Each row comes from the steps of one path. Every step used is in the known rows, and no mark comes twice. Write the path behind each row, first mark first.
In the rows, zero is written as 128.
Known rows
pila > nazo > dekizok > nosub: [150  76 171 133  79 138  96 120 161 136 155 145 116 118 154 125 161 153
 199 129  99  88 133]
varasim > pila > dekizok > nosub > nazo > peve: [ 83  74 191  95  59 108 124 111 112 144 170 124 131 146 120  60 163 147
 178 121  91 110 140]
nosub > nazo > dekizok > varasim: [121  84 172 120 127 115 101 127  93 114 131 120 148  85 170 111 146 134
 128 115  73  92 143]
nosub > nazo > dekizok: [132 126 166 102  99 121 108 133 101 112 126 115 142 124 171 138 151 153
 140 130 114  81 123]
varasim > peve: [119 123 137  90  82 134  86 119 106 135 156 124 124 127 128  71 126 157
 115 137 123 116 107]
pila > dekizok > varasim > nosub > nazo > peve: [ 81  62 192 157  61  86 120 121 100  88 125 122 138  82 171  80 149 106
 140 128  49 116 154]
peve > nazo > dekizok > nosub: [152  74 145 162 101 158 108 101 141 167 137 110 122 121 173  81 130 154
 174 123 152 115 156]
nosub > pila > dekizok > varasim > peve > nazo: [118  54 114  89 114 172 113 100  97 177 158 107 104 114 133   6 184 134
 108 104  92 122 195]
nazo > dekizok > varasim > nosub > pila: [ 99  75 128 161 143 105 151 105 148 109 182 173 121 116 120  41 121  56
  72  91 104 131 146]
varasim > dekizok > nosub > nazo > peve: [108  93 201 113  40 104 111 107 103 126 132 114 130 104 164  68 133 133
 164 142  80  64 130]
nazo > dekizok > varasim > pila > nosub: [ 72 109 137 142 147 145 123 108 153 111 195 187 170 164 134  69 125  83
 117  88  83 137 139]
nosub > nazo > varasim: [133 115 120 104 164 100 117 187 103 127 127 124 135  81 141 138 151 166
 107 129  94 125 101]
varasim > pila > nazo > dekizok > nosub: [122  80 157 109  86 136 112 122 165 146 199 175 116 149 121  88 176 141
 189 111 109 100 134]
peve > nazo > varasim: [140  97  80 143 163 149 125 175 123 162 120 118 121  81 153 112 137 161
 116 121 140 154 140]
nazo > varasim: [126 106 101 135 168 127 128 165 134 143 142 139 127  98 122 121 110 143
 100 123 126 156 112]
dekizok > nosub > nazo > varasim > pila: [116  83 119  98 175  88 128 169 123 146 190 154 127 105  99  66 156 159
 122 108  89 137  91]
nosub > pila > dekizok > nazo: [134  71 120 106 126 140 167 112 121 137 122 138 102 138 131 103 204 104
 138 108 113 104 189]
peve > nazo: [142 117 106 138 121 152 126 138 116 148 110 107 123 111 160 118 154 144
 144 127 141 127 158]
peve > nazo > dekizok: [139 107 127 141  98 169 115 121 123 152 118 111 133 123 183 114 139 149
 149 123 163 111 165]
pila > nosub > dekizok > nazo > varasim: [ 86  73 108 132 151 142 160 150 165  93 113 164 159 115 165 104 137 126
 131 124  93 133 119]
nazo > dekizok > varasim > nosub: [107  75 151 189 115 109 127 103 142 104 155 157 136 103 162  72 103  83
 109 109 102 132 141]

Write each row's path
[132 111 113 100  76 159  85 130  95 155 137 105 120 113 159  60 154 173
 132 136 138 116 138] : varasim > peve > nazo
[104 120 132  99 122 151 156 100 138 154 162 139 120 185 115  94 163 122
 144 109 131 137 159] : varasim > pila > dekizok
[133  55 106  70 126 121  90 174 146 163 211 166  90  87  80  37 172 168
 118 120  75 117  93] : dekizok > nosub > pila > nazo > varasim > peve
[114  77 113 143 137  94 146 151 152  94 176 188 101  86 107  81 192  67
 111 104  45 117 145] : dekizok > varasim > nosub > pila > nazo
[108  77 179  82  81 120  61 118  71 123 157 117 144  87 171  54 145 164
 115 121  66  82 122] : nosub > nazo > dekizok > varasim > peve
[ 97  57 145 110  64 134 151 121 111 135 123 136 118 121 124  88 175 106
 140 111 116 108 188] : nosub > pila > dekizok > nazo > peve
[116 153 128 107 147 126 129 156 128 101 132 147 148 128 187 124 156 122
 113 129  59  88 105] : pila > nosub > nazo > varasim > dekizok
[ 71  57 158  85  94 149 113  88 122 129 153 122 141 101 126  11 102 144
 108 126  89 125 129] : nosub > dekizok > varasim > peve
[118  78 167 153 120  93 135 114 109  93 125 123 123 101 180  99 180 104
 138 122  46 114 156] : pila > dekizok > varasim > nosub > nazo
[102  69 163 111  83 148  70  98 103 141 170 131 139 105 149  38 105 144
 108 114 103 113 132] : nazo > dekizok > varasim > peve
[111  83 188 124  66  84  96 140 103 119 133 112 139  88 133  97 129 155
 164 140  87  99 107] : dekizok > nosub > nazo > peve
[132  97 135 125  84 140 145 104 109 124 104 140 115 123 187 101 173 103
 148 124 110  73 172] : varasim > dekizok > nazo
[150  87 180 115 113 115 124 102 120 137 123  93 117 133 160 116 178 159
 188 139  80  93 141] : pila > dekizok > nosub > nazo
[139  83 166 150 106 134 111  94 153 148 153 128 129 137 143  89 104 135
 159 124 138 114 127] : nazo > dekizok > nosub
[135  91 121 122 159 109 150 114 153 148 174 145 106 134  75  65 134 106
 118 112 121 126 127] : dekizok > nosub > pila
[107 111 167 137 134 121  95 126 120  83 137 141 174 114 185 124 150 117
 135 114  45  94 126] : pila > nosub > nazo > dekizok > varasim
[113  99 108  95 124 132  86 158 113 152 168 134 125 100 121  64 108 176
  85 127 119 144  89] : nazo > varasim > peve
[134  96  78 181 149 119 140 172 139 132 133 140 115  85 165  89 136 132
 105 122 135 164 127] : peve > nazo > varasim > nosub
[ 73 119 115 137 172 129 133 125 149 108 188 183 159 151 108  77 140  78
 112  93  64 152 128] : dekizok > varasim > pila > nosub
[126 113 125  95 142 146 165 103 139 151 144 128 108 165 103 102 162 107
 118 113 127 124 168] : nosub > pila > dekizok
[102  72 147 142  54 115 113 143  99 109 106 139 137  84 149 116 140 128
 148 128 118 112 149] : dekizok > nazo > peve
[138 102 159 136 103 136 135  80 145 150 143 129 109 141 152  68 124 112
 154 131 112  95 142] : varasim > dekizok > nosub
[148 101 164 120 127  92 112 131 114 119 135 114 126 106 138 111 157 152
 162 137  84  97 109] : dekizok > nosub > nazo
